Each row comes from the steps of one walk. Every step used is in the known rows, and no mark comes twice. Write the walk behind each row, first mark first.
Known rows
nurig/zevam/feroku/bunud/lemavot/kupuno: -9.0; -20.3; -12.1; -2.2; 11.6; 36.9; -4.8; 17.8; 4.4; 20.1; 21.6; 20.3; 42.5; -12.4; -4.6; 5.1; 2.8; 30.1; 24.4; 25.0; -1.8; -4.7
bunud/fatinem/kupuno/nurig/zevam: -15.5; -12.3; 1.3; 6.1; 3.3; 10.5; -23.8; -9.1; -39.0; -36.3; 6.5; 10.9; -33.8; 12.9; 34.9; -5.5; 2.9; -30.1; -27.2; -0.8; 25.2; 26.1
nurig/zevam/feroku/bunud: 1.6; -0.4; -6.0; -5.5; 20.9; 16.2; -19.2; 15.4; 14.9; 26.0; 17.6; 27.3; -7.5; 1.6; -5.4; 2.3; 19.1; -1.2; 11.1; 6.5; 1.4; 10.6
bula/zevam/nurig: 6.0; 32.8; -18.1; 9.5; -5.9; 32.8; 19.8; 6.8; 1.8; 5.2; -25.5; 11.7; -40.8; 5.1; 5.4; 4.8; -2.7; -16.4; -7.8; -21.4; -29.2; -16.9
fatinem/kupuno/nurig/zevam: -21.7; 5.5; 21.0; -3.0; 12.7; 22.4; -7.4; 1.8; -34.8; -26.0; 6.7; 19.1; -27.2; -3.3; 20.1; -6.8; 13.6; -21.6; -29.7; -2.0; 19.6; 18.4
nurig/zevam/bula: -23.6; -14.8; -7.4; -10.7; 49.0; 20.4; -9.2; 6.2; -15.7; 8.7; 9.3; 12.8; -8.7; 17.2; 43.4; 14.7; -3.4; -14.8; 0.2; 9.3; 4.6; 12.9
feroku/bunud/lemavot/kupuno/nurig/zevam/bula: -14.0; -38.1; -9.0; 1.8; 33.0; 28.3; -8.2; -12.5; -50.6; 5.5; 24.2; 15.9; 54.7; 0.7; 29.3; -7.7; -13.8; 13.5; -2.5; 13.1; 0.7; 7.6
zevam/feroku/bunud: 29.4; 13.8; -3.4; -8.4; 8.8; 23.0; -6.8; 20.6; 16.7; 24.9; 17.7; 20.4; -19.1; -1.7; -8.5; -5.0; 3.6; -10.5; 15.6; -18.1; -15.6; 0.2
feroku/bunud/lemavot/kupuno/fatinem: 15.3; 11.7; 6.2; -5.9; 16.5; 21.9; 14.0; 3.6; -4.6; 19.6; 7.0; 18.4; 35.1; 10.4; 6.4; -6.8; -11.4; -4.3; 26.5; 5.5; 0.0; -17.6
kupuno/nurig/zevam/feroku/bunud/lemavot: -0.4; -24.7; -7.6; 0.0; 8.4; 40.3; -18.3; -13.7; -9.8; 27.2; 7.1; 36.7; 11.0; 2.0; 9.6; -17.9; -4.3; -0.1; 10.3; -2.1; 5.2; -10.8
zevam/feroku/bunud/lemavot/kupuno: 19.1; -6.2; -12.4; -3.8; 0.8; 43.7; 9.0; 23.2; 3.4; 19.8; 20.5; 14.7; 31.7; -16.0; -9.5; -2.5; -12.7; 21.3; 25.7; -0.1; -16.9; -16.0
zevam/nurig: 5.2; 24.9; -9.9; 1.2; -4.1; 29.7; -4.4; 11.9; -4.0; 5.2; -15.1; 25.0; -35.0; -1.3; 8.3; 0.6; -2.1; -30.0; -5.8; -19.6; -23.8; -0.9
bula/zevam/feroku/bunud: 30.4; 22.4; -12.3; 2.6; 11.6; 26.6; 18.8; 15.7; 22.9; 23.0; 4.9; 9.4; -23.7; 8.9; -11.6; 3.2; 2.1; 3.6; 10.9; -23.6; -19.7; -16.3
feroku/bunud: 38.7; 25.2; 1.4; -9.2; 29.8; 11.8; -8.0; 19.9; 14.1; 6.5; 21.3; 31.6; -11.1; -2.4; -4.8; -0.3; 15.3; -27.7; 3.3; -21.3; -16.9; 0.5
kupuno/fatinem: 5.0; 21.6; 14.4; -13.5; 17.7; 19.5; 4.0; 0.5; -0.1; 21.8; -9.0; 14.6; -29.1; 35.5; 25.4; -2.1; -13.6; -41.7; 22.2; -10.4; 11.6; -8.1
lemavot/kupuno: 6.2; 10.6; 6.3; -12.5; 16.1; 28.8; 0.5; 32.9; -8.6; -12.3; 14.4; 10.1; 1.6; 2.7; 4.6; 9.1; -1.4; -8.6; 16.1; -4.8; -8.0; 0.1
lemavot/kupuno/fatinem/bunud: -19.4; 25.1; 17.2; -7.7; 15.1; 8.4; 12.0; 13.8; -22.2; -8.3; 5.1; 18.6; -6.8; 9.1; -1.0; -11.3; 5.9; -7.4; 21.0; 7.6; 10.0; 7.9
feroku/zevam: 31.4; 19.7; 5.9; -5.3; 19.6; 20.2; -25.4; 17.3; -8.0; 14.3; -2.2; 18.8; -22.7; -4.6; 2.2; 4.6; 30.1; -19.1; 2.7; -19.6; -10.1; 5.6
bula/zevam/feroku: 8.6; 15.7; -11.8; -5.7; 5.1; 43.7; 19.8; 15.3; 16.3; 16.5; -9.4; 2.8; -40.2; 16.0; 8.3; 11.1; -10.1; -0.9; 18.8; -20.6; -9.6; -23.3
bula/zevam: 15.6; 24.3; -5.0; -5.3; 23.6; 34.7; 16.9; 14.0; 13.6; 1.8; -4.7; 13.8; -31.9; 15.3; 10.3; 13.1; -0.8; -16.9; 4.6; -21.5; -16.1; -23.5
fatinem/bunud/feroku: 3.0; 9.5; 9.6; -13.0; 13.8; 9.6; -23.4; 18.5; 17.7; 5.3; 15.5; 30.7; -30.8; -15.8; 8.1; 1.5; 11.5; -19.1; 8.3; -11.7; -7.8; 7.5
bunud/lemavot/kupuno/nurig: 3.3; -12.5; 3.2; -8.4; 2.7; 55.6; 1.7; 5.0; -32.7; -9.9; 3.8; 18.0; 19.3; -1.0; 19.6; -10.1; -24.9; -6.3; 15.3; -14.6; -3.4; -18.7

Which walk is each row?
1.6; 25.0; 12.1; 7.6; -22.4; -9.7; -34.7; -8.9; -12.5; 42.2; -32.2; 19.7; -37.4; -11.3; 6.2; -18.4; 29.8; -14.5; 1.5; -7.5; -6.3; 21.1 => kupuno/fatinem/bunud/feroku/zevam/nurig
-10.9; -20.8; 3.0; -1.0; 1.8; 17.0; -21.7; 13.3; -28.7; 5.0; 19.0; 14.3; 21.5; 4.9; -9.0; -13.7; 8.9; 16.9; 9.7; 2.5; 8.2; 19.1 => lemavot/kupuno/nurig/zevam/feroku/bunud
2.9; -29.7; -18.2; 8.2; -2.4; 5.6; -39.6; -11.4; -17.2; 9.4; 12.3; 18.6; -9.6; 25.2; 15.1; -14.4; -1.9; -17.7; 5.2; -6.2; 14.6; 24.2 => kupuno/nurig/zevam/feroku/bunud/fatinem
26.7; 17.3; -17.4; 18.2; -7.0; 10.0; 17.6; 7.5; 7.7; -12.1; 11.2; -11.2; -38.9; 0.5; -1.8; 0.4; -0.4; 4.3; -16.1; -13.2; -8.9; 1.6 => bula/zevam/feroku/bunud/fatinem/kupuno
23.1; -15.0; 1.0; -12.7; 17.4; 10.3; -37.5; 7.5; -9.2; 39.7; 3.2; -8.0; -14.7; -1.1; 42.7; 11.2; 2.6; -7.8; 4.9; -17.8; -8.3; 15.2 => bunud/feroku/zevam/bula
6.6; -17.8; -24.6; 5.6; 9.0; 0.1; -31.8; 5.1; 10.4; 16.7; 20.6; 17.9; -9.2; 15.7; 9.5; 3.5; 7.3; -11.1; 10.3; 10.7; 4.2; 20.1 => nurig/zevam/feroku/bunud/fatinem
-16.6; 10.2; 22.9; -13.7; -0.6; -1.5; -7.2; 10.8; -1.6; 9.3; 7.8; 8.4; -2.8; 3.0; 9.2; -4.7; -1.6; -2.6; 27.0; 6.7; 12.4; 9.8 => lemavot/kupuno/fatinem/bunud/feroku
-11.7; 8.3; -1.1; -3.3; 19.3; 41.2; 9.3; 20.7; -13.8; -19.1; 17.7; 36.6; 18.0; -26.3; -6.4; -2.4; 1.6; 9.5; 15.9; 8.1; -11.3; -12.0 => fatinem/bunud/lemavot/kupuno
-10.2; 19.0; 13.9; 6.8; -32.5; -12.5; -29.0; 2.6; -25.4; 28.4; -23.6; 4.4; -8.9; -19.8; -5.8; -15.6; 25.7; 10.4; 6.5; 4.4; -5.9; 29.4 => lemavot/kupuno/fatinem/bunud/feroku/zevam/nurig
40.1; 10.5; -18.4; 1.5; 20.7; 1.2; -20.9; 8.6; 8.5; -4.0; 21.4; 22.9; -12.9; 15.0; 10.0; 0.0; 4.8; -35.6; 1.6; -20.5; -13.8; 8.5 => feroku/bunud/fatinem
-2.0; -18.3; 0.5; 0.2; 19.1; 32.5; -13.9; -3.2; -26.9; -2.6; 20.8; 33.7; 46.9; -6.4; 1.5; -9.6; 4.4; 8.8; 0.5; 7.0; 2.2; -0.8 => feroku/bunud/lemavot/kupuno/nurig/zevam
-5.6; -24.2; -10.2; 13.4; 22.6; -8.9; -20.8; -22.8; -54.0; -24.0; 22.6; -3.2; -11.3; 8.8; 42.7; -12.7; 2.2; -18.7; -39.6; 0.9; 13.4; 41.8 => feroku/bunud/fatinem/kupuno/nurig/zevam/bula
20.5; 25.8; -7.0; 7.3; -9.2; 20.6; -26.3; 9.8; -20.5; 17.7; -24.2; 20.0; -31.0; -12.9; -2.9; -2.7; 26.3; -22.0; -10.8; -19.6; -26.0; 13.0 => feroku/zevam/nurig
7.1; -0.6; -3.8; -9.7; 13.5; 50.6; 11.1; 23.9; -3.3; -5.5; 11.5; 18.0; 22.8; -6.5; 12.8; 8.5; -19.7; 1.3; 21.4; -0.1; -9.9; -21.9 => bunud/lemavot/kupuno
23.2; -3.5; -3.1; 12.1; -20.2; 9.4; -14.4; -2.7; -30.4; -13.9; 18.1; -1.2; -34.2; 0.4; 10.9; -25.7; -5.4; -18.9; -18.1; -27.8; 7.4; 23.4 => zevam/feroku/bunud/fatinem/kupuno/nurig
-10.8; 33.0; 16.4; -7.6; 23.8; 11.0; 5.3; -0.8; -8.1; 4.3; -4.2; 31.6; -35.5; 14.8; 7.8; -13.0; 8.3; -32.8; 14.8; -3.8; 9.5; 2.3 => kupuno/fatinem/bunud
12.3; 8.0; -7.8; 4.2; -4.3; 39.2; 40.0; -4.7; 6.8; 33.8; -7.7; -3.8; 23.9; 17.1; -1.2; -2.0; -27.4; 26.6; 33.7; 5.6; -1.4; -34.7 => bula/zevam/feroku/bunud/lemavot/kupuno/fatinem
-22.5; -26.3; -2.7; -6.6; 34.0; 25.9; -16.4; -12.6; -46.4; 4.1; 4.3; 10.9; -10.7; 26.8; 51.2; -2.5; -11.3; -22.0; -7.1; -7.0; 12.2; 17.8 => kupuno/nurig/zevam/bula
33.5; 5.9; -32.3; 10.2; 0.0; 13.9; 3.2; 3.0; 18.1; 15.0; 8.8; 2.3; -25.7; 21.9; 4.1; 3.1; -8.1; -4.0; 11.2; -20.0; -17.8; -6.6 => bula/zevam/feroku/bunud/fatinem
-32.0; -38.6; -4.9; -5.7; -7.8; 57.8; -9.6; 0.5; -32.2; 7.8; -0.5; 14.1; 22.9; 6.5; 20.7; -6.3; -23.7; 18.1; 23.6; 13.1; 17.1; -10.2 => bunud/lemavot/kupuno/nurig/zevam/feroku
-34.6; -46.0; -8.1; -5.5; 24.2; 45.7; -1.4; -10.2; -56.5; -2.6; 7.4; 7.2; 38.7; 8.0; 48.3; 1.3; -27.0; 11.9; 3.4; 16.1; 9.1; 1.9 => bunud/lemavot/kupuno/nurig/zevam/bula
-9.7; 20.6; 5.6; -6.7; 24.4; 30.1; 13.6; -11.1; -4.1; 11.3; -9.3; 43.0; -14.7; 6.3; 18.1; -17.4; -7.3; -24.8; 21.5; 3.5; 7.8; -19.9 => kupuno/fatinem/bunud/lemavot
-5.3; 16.1; 20.1; -11.6; 7.2; 0.6; -12.7; -2.9; 12.4; 23.9; -0.1; 23.2; -33.0; 10.2; 20.6; -6.8; -1.4; -28.0; 22.5; -5.2; 12.4; 5.8 => kupuno/fatinem/bunud/feroku
-15.1; -16.1; -0.9; -3.7; 3.4; 26.1; 6.1; -2.6; 0.7; 39.6; 4.5; 13.5; 40.8; 14.4; 4.7; -2.3; -11.8; 20.6; 33.6; 32.8; 18.3; -7.8 => nurig/zevam/feroku/bunud/lemavot/kupuno/fatinem
7.2; -5.9; 2.4; -4.5; 25.7; 1.0; -36.7; 4.3; -17.1; 26.0; 7.7; 8.2; -19.6; -20.0; 24.5; -1.0; 23.4; 0.8; -0.9; -7.2; -11.4; 26.1 => fatinem/bunud/feroku/zevam/bula
9.8; 18.6; 25.3; -7.6; 7.0; -8.8; -36.0; -5.5; -1.0; 36.2; -13.2; 21.6; -30.4; -2.5; 8.4; -9.8; 28.1; -16.0; 15.7; -7.2; 11.2; 16.5 => kupuno/fatinem/bunud/feroku/zevam
9.5; -1.8; -0.4; -4.1; -4.7; 31.7; 16.7; 3.4; -0.1; 35.9; 5.0; 7.2; 27.7; 10.6; 2.5; -9.6; -26.1; 12.1; 38.3; 8.9; 6.0; -15.5 => zevam/feroku/bunud/lemavot/kupuno/fatinem
-27.0; -29.4; -8.6; 8.0; 15.8; 6.9; -16.9; -18.6; -61.6; -32.3; 6.7; -7.9; -27.1; 18.3; 63.3; -4.6; -16.0; -22.5; -33.8; 4.4; 24.0; 37.8 => bunud/fatinem/kupuno/nurig/zevam/bula
-6.6; 0.5; 15.2; 2.7; 1.1; 15.3; -13.4; -0.5; -24.4; -6.3; 17.3; 11.5; -20.8; -11.5; -3.5; -17.4; 17.7; -1.4; -22.9; -5.1; 14.6; 22.4 => fatinem/kupuno/nurig/zevam/feroku/bunud
